Each row comes from the steps of one walk. Every step used is in the known rows, and no mark comes twice. Write the walk behind each row, first mark first.
Known rows
S-W-X-V: [ 0.02 -0.25 -0.05 -0.25 -0.25  0.29  0.30  0.13  0.15 -0.01  0.13  0.19
 -0.01  0.44 -0.09 -0.01 -0.17  0.25 -0.38  0.13 -0.25 -0.23  0.05  0.07]
K-M: [-0.01 -0.16  0.20 -0.18 -0.32  0.18  0.13  0.06  0.15 -0.10 -0.07  0.08
  0.07  0.27 -0.27 -0.02  0.04  0.31 -0.58  0.05 -0.17  0.26  0.04  0.10]
W-X: [-0.03 -0.32  0.20 -0.11 -0.28  0.23  0.19  0.23  0.06  0.04  0.10  0.15
  0.16  0.26 -0.15  0.05  0.03  0.16 -0.13  0.10 -0.10 -0.21  0.01  0.02]
V-M-W-S: [-0.02 -0.08  0.17 -0.34 -0.41  0.21  0.01  0.14 -0.04 -0.24  0.00  0.16
 -0.04  0.66 -0.32  0.04 -0.03  0.20 -0.51  0.55 -0.36  0.43  0.00  0.13]
X-P: [ 0.02 -0.24  0.17 -0.29 -0.43  0.23  0.20  0.05  0.11 -0.13  0.07  0.12
  0.13  0.24  0.07  0.04  0.08  0.23 -0.45  0.07 -0.04  0.15  0.04  0.10]
S-W-X-V-M-Y: [-0.05 -0.24  0.03 -0.44 -0.20  0.24  0.24  0.10  0.05 -0.03 -0.04  0.29
 -0.10  0.72 -0.17 -0.06 -0.16  0.23 -0.77  0.28 -0.54 -0.37  0.00  0.22]
S-W: [-0.09 -0.14  0.08 -0.13 -0.40  0.25  0.17  0.13  0.01 -0.12 -0.04  0.20
 -0.02  0.54 -0.11 -0.08  0.00  0.25 -0.28  0.02 -0.28  0.14  0.06  0.00]
V-X-P: [ 0.05 -0.17  0.12 -0.37 -0.33  0.08  0.20 -0.03  0.21 -0.14  0.01  0.13
  0.19  0.26  0.00  0.11  0.01  0.27 -0.45  0.10 -0.11 -0.03  0.19  0.23]
W-X-V: [ 0.03 -0.33  0.05 -0.26 -0.22  0.27  0.26  0.12  0.21  0.06  0.22  0.12
  0.11  0.15 -0.11  0.05 -0.12  0.14 -0.37  0.15 -0.05 -0.19  0.02  0.13]
S-W-X-P: [ 0.04 -0.31  0.13 -0.27 -0.34  0.25  0.32  0.13  0.04 -0.10  0.01  0.27
  0.02  0.52  0.07  0.04  0.01  0.30 -0.31  0.20 -0.30 -0.25  0.03  0.00]
K-M-V: [-0.03 -0.08  0.31 -0.22 -0.25  0.18  0.13  0.04 -0.05 -0.17 -0.08  0.13
 -0.01  0.00 -0.32 -0.08  0.21  0.20 -0.73  0.09 -0.26  0.23  0.03  0.01]
V-X-W: [ 0.07 -0.08  0.24 -0.38 -0.31  0.10  0.17 -0.08  0.17 -0.09  0.33  0.07
  0.06  0.38 -0.23  0.03  0.03  0.32 -0.37 -0.04  0.05  0.06  0.25  0.33]
W-S-K-M-V-X: [-0.04  0.24  0.26 -0.24 -0.31  0.12  0.10  0.04  0.10 -0.36 -0.15  0.23
 -0.18  0.10 -0.39  0.02  0.02  0.39 -0.59  0.29 -0.10  0.10  0.24  0.03]
S-W-X: [-0.07 -0.26  0.13 -0.12 -0.28  0.25  0.25  0.21  0.01 -0.04  0.00  0.23
 -0.01  0.54 -0.14 -0.03 -0.02  0.28 -0.12  0.12 -0.30 -0.24  0.04 -0.01]
W-X-P: [ 0.05 -0.37  0.20 -0.29 -0.31  0.22  0.28  0.12  0.11 -0.03  0.08  0.18
  0.18  0.22  0.06  0.09  0.04  0.23 -0.32  0.18 -0.06 -0.22  0.01  0.05]
X-W-S: [ 0.08 -0.09  0.31 -0.28 -0.50  0.28  0.13  0.04  0.05 -0.17  0.37  0.00
 -0.07  0.43 -0.26  0.04  0.05  0.28 -0.24  0.10  0.14  0.43  0.05  0.10]
X-V-M-K: [ 0.15 -0.29 -0.04 -0.48 -0.29  0.23  0.19  0.01  0.12 -0.11  0.19  0.18
 -0.04  0.08 -0.18 -0.01 -0.15  0.14 -0.88  0.19 -0.27 -0.03  0.04  0.24]
X-V-M: [ 0.08 -0.26 -0.03 -0.41 -0.29  0.21  0.15  0.03  0.26 -0.05  0.14  0.13
  0.09  0.20 -0.13 -0.01 -0.10  0.18 -0.84  0.24 -0.22  0.28  0.05  0.31]
S-K-M-V-X-P: [ 0.02  0.08  0.23 -0.45 -0.25  0.11  0.25 -0.10  0.13 -0.34 -0.18  0.35
 -0.06  0.01 -0.05 -0.03  0.10  0.41 -0.90  0.23 -0.06 -0.07  0.30  0.07]
K-M-W-X: [-0.02 -0.17  0.26 -0.20 -0.17  0.19  0.19  0.12  0.02 -0.08 -0.04  0.19
  0.03  0.57 -0.30  0.04  0.01  0.30 -0.48  0.31 -0.30 -0.12 -0.02  0.02]
S-K-M-Y: [-0.13  0.07  0.21 -0.18 -0.39  0.20  0.16  0.06  0.07 -0.19 -0.25  0.27
 -0.10  0.54 -0.22 -0.18 -0.04  0.33 -0.67  0.01  0.00 -0.05  0.09  0.03]

Which walk is each row?
[-0.02 -0.05  0.20 -0.18 -0.31  0.19  0.26  0.12  0.05 -0.15 -0.13  0.37
 -0.09  0.57 -0.21 -0.08 -0.07  0.39 -0.49  0.36 -0.03 -0.18  0.09 -0.06]
S-K-M-W-X
[ 0.13  0.21  0.29 -0.35 -0.41  0.10  0.20 -0.06  0.30 -0.28  0.12  0.17
 -0.18  0.49 -0.34  0.05 -0.11  0.59 -0.58  0.20  0.20  0.24  0.28  0.19]
V-X-W-S-K-M
[-0.02 -0.04  0.22 -0.24 -0.32  0.20  0.12  0.02  0.00 -0.19 -0.07  0.14
  0.04  0.58 -0.28 -0.04 -0.01  0.28 -0.61  0.22 -0.30  0.26  0.03  0.04]
K-M-W
[ 0.01 -0.22  0.04 -0.31 -0.24  0.25  0.25  0.09  0.02 -0.01  0.24  0.17
  0.07  0.46 -0.11  0.00 -0.16  0.12 -0.42  0.29 -0.17 -0.17  0.00  0.09]
M-W-X-V
[-0.03 -0.31  0.20 -0.32 -0.23  0.17  0.17  0.18  0.00 -0.05  0.03  0.29
  0.08  0.58 -0.21  0.04  0.00  0.20 -0.48  0.49 -0.38 -0.12 -0.01  0.17]
V-M-W-X
[-0.07  0.13  0.28 -0.17 -0.42  0.26  0.11  0.10 -0.02 -0.33 -0.13  0.24
 -0.24  0.05 -0.31 -0.09  0.08  0.35 -0.60  0.27 -0.02  0.33  0.11 -0.13]
W-S-K-M-V
[-0.12 -0.17  0.21 -0.32 -0.35  0.17  0.06  0.08 -0.01 -0.08 -0.13  0.15
  0.04  0.55 -0.22 -0.11  0.06  0.13 -0.68  0.17 -0.34  0.04 -0.01  0.26]
V-M-Y
[-0.11  0.12  0.11 -0.14 -0.57  0.27  0.09  0.15 -0.09 -0.31 -0.02  0.25
 -0.14  0.64 -0.18 -0.10 -0.08  0.26 -0.20  0.38  0.07  0.29  0.12 -0.11]
M-W-S-K
[ 0.06 -0.05  0.31 -0.46 -0.18  0.07  0.18 -0.10  0.09 -0.26 -0.11  0.18
  0.06  0.00 -0.15  0.09  0.18  0.34 -0.89  0.19 -0.31  0.01  0.20  0.16]
K-M-V-X-P
[ 0.00  0.20  0.33 -0.38 -0.44  0.18  0.18  0.00  0.01 -0.34  0.26  0.24
 -0.21  0.16 -0.26 -0.05  0.08  0.34 -0.41  0.21  0.23  0.12  0.30  0.10]
M-V-X-W-S-K
[ 0.06  0.16  0.36 -0.44 -0.29  0.11  0.24 -0.14  0.12 -0.27  0.11  0.29
 -0.15  0.13 -0.28 -0.11  0.10  0.49 -0.85  0.07  0.09  0.01  0.31  0.13]
S-K-M-V-X-W
[ 0.03  0.06  0.39 -0.42 -0.33  0.15  0.12 -0.05 -0.05 -0.24  0.34  0.06
 -0.08  0.14 -0.36  0.05  0.18  0.24 -0.37  0.17 -0.02  0.18  0.21  0.17]
M-V-X-W-S
[-0.02 -0.30  0.12 -0.45 -0.18  0.22  0.17  0.10  0.10  0.05  0.07  0.18
  0.05  0.43 -0.20 -0.03 -0.11  0.12 -0.76  0.26 -0.29 -0.33 -0.06  0.32]
W-X-V-M-Y
[ 0.06  0.16  0.41 -0.34 -0.45  0.28  0.18 -0.02 -0.01 -0.38  0.17  0.22
 -0.32  0.17 -0.33 -0.13  0.13  0.48 -0.72  0.18  0.16  0.40  0.12 -0.04]
X-W-S-K-M-V
[-0.09 -0.06  0.26 -0.26 -0.22  0.10  0.14  0.03 -0.02 -0.17  0.01  0.15
  0.07  0.02 -0.24  0.00  0.15  0.11 -0.40  0.09 -0.21 -0.07  0.23  0.16]
M-V-X
[ 0.17 -0.36 -0.07 -0.42 -0.20  0.25  0.34  0.07  0.06 -0.09  0.11  0.33
 -0.12  0.34 -0.17 -0.02 -0.24  0.23 -0.74  0.32 -0.51 -0.46  0.01  0.12]
S-W-X-V-M-K
[ 0.10  0.02  0.43 -0.47 -0.17  0.08  0.21 -0.13  0.06 -0.21  0.19  0.12
 -0.03  0.12 -0.37  0.00  0.19  0.37 -0.81  0.04 -0.16  0.08  0.21  0.24]
K-M-V-X-W
[-0.10 -0.05  0.33 -0.21 -0.29  0.18  0.09  0.04  0.02 -0.12 -0.18  0.08
  0.02  0.55 -0.30 -0.10  0.04  0.23 -0.68 -0.03 -0.21  0.03 -0.01  0.12]
K-M-Y
[ 0.15 -0.40  0.01 -0.45 -0.18  0.24  0.27  0.09  0.11 -0.04  0.20  0.24
  0.01  0.08 -0.21  0.09 -0.18  0.14 -0.75  0.30 -0.26 -0.42 -0.03  0.19]
W-X-V-M-K
[ 0.01  0.05 -0.07 -0.43 -0.46  0.26  0.13  0.07  0.11 -0.25  0.07  0.29
 -0.21  0.55 -0.19 -0.07 -0.22  0.26 -0.74  0.61 -0.11  0.40  0.09  0.14]
X-V-M-W-S-K
[-0.03 -0.02  0.31 -0.31 -0.12  0.08  0.12 -0.01  0.05 -0.20 -0.12  0.12
  0.04  0.01 -0.36  0.03  0.16  0.26 -0.70  0.15 -0.34  0.01  0.20  0.20]
K-M-V-X
[ 0.08 -0.03  0.03 -0.33 -0.23  0.26  0.33  0.03  0.17 -0.12  0.03  0.33
 -0.09  0.50 -0.15 -0.06 -0.24  0.38 -0.75  0.35 -0.03 -0.15  0.08  0.00]
S-K-M-W-X-V
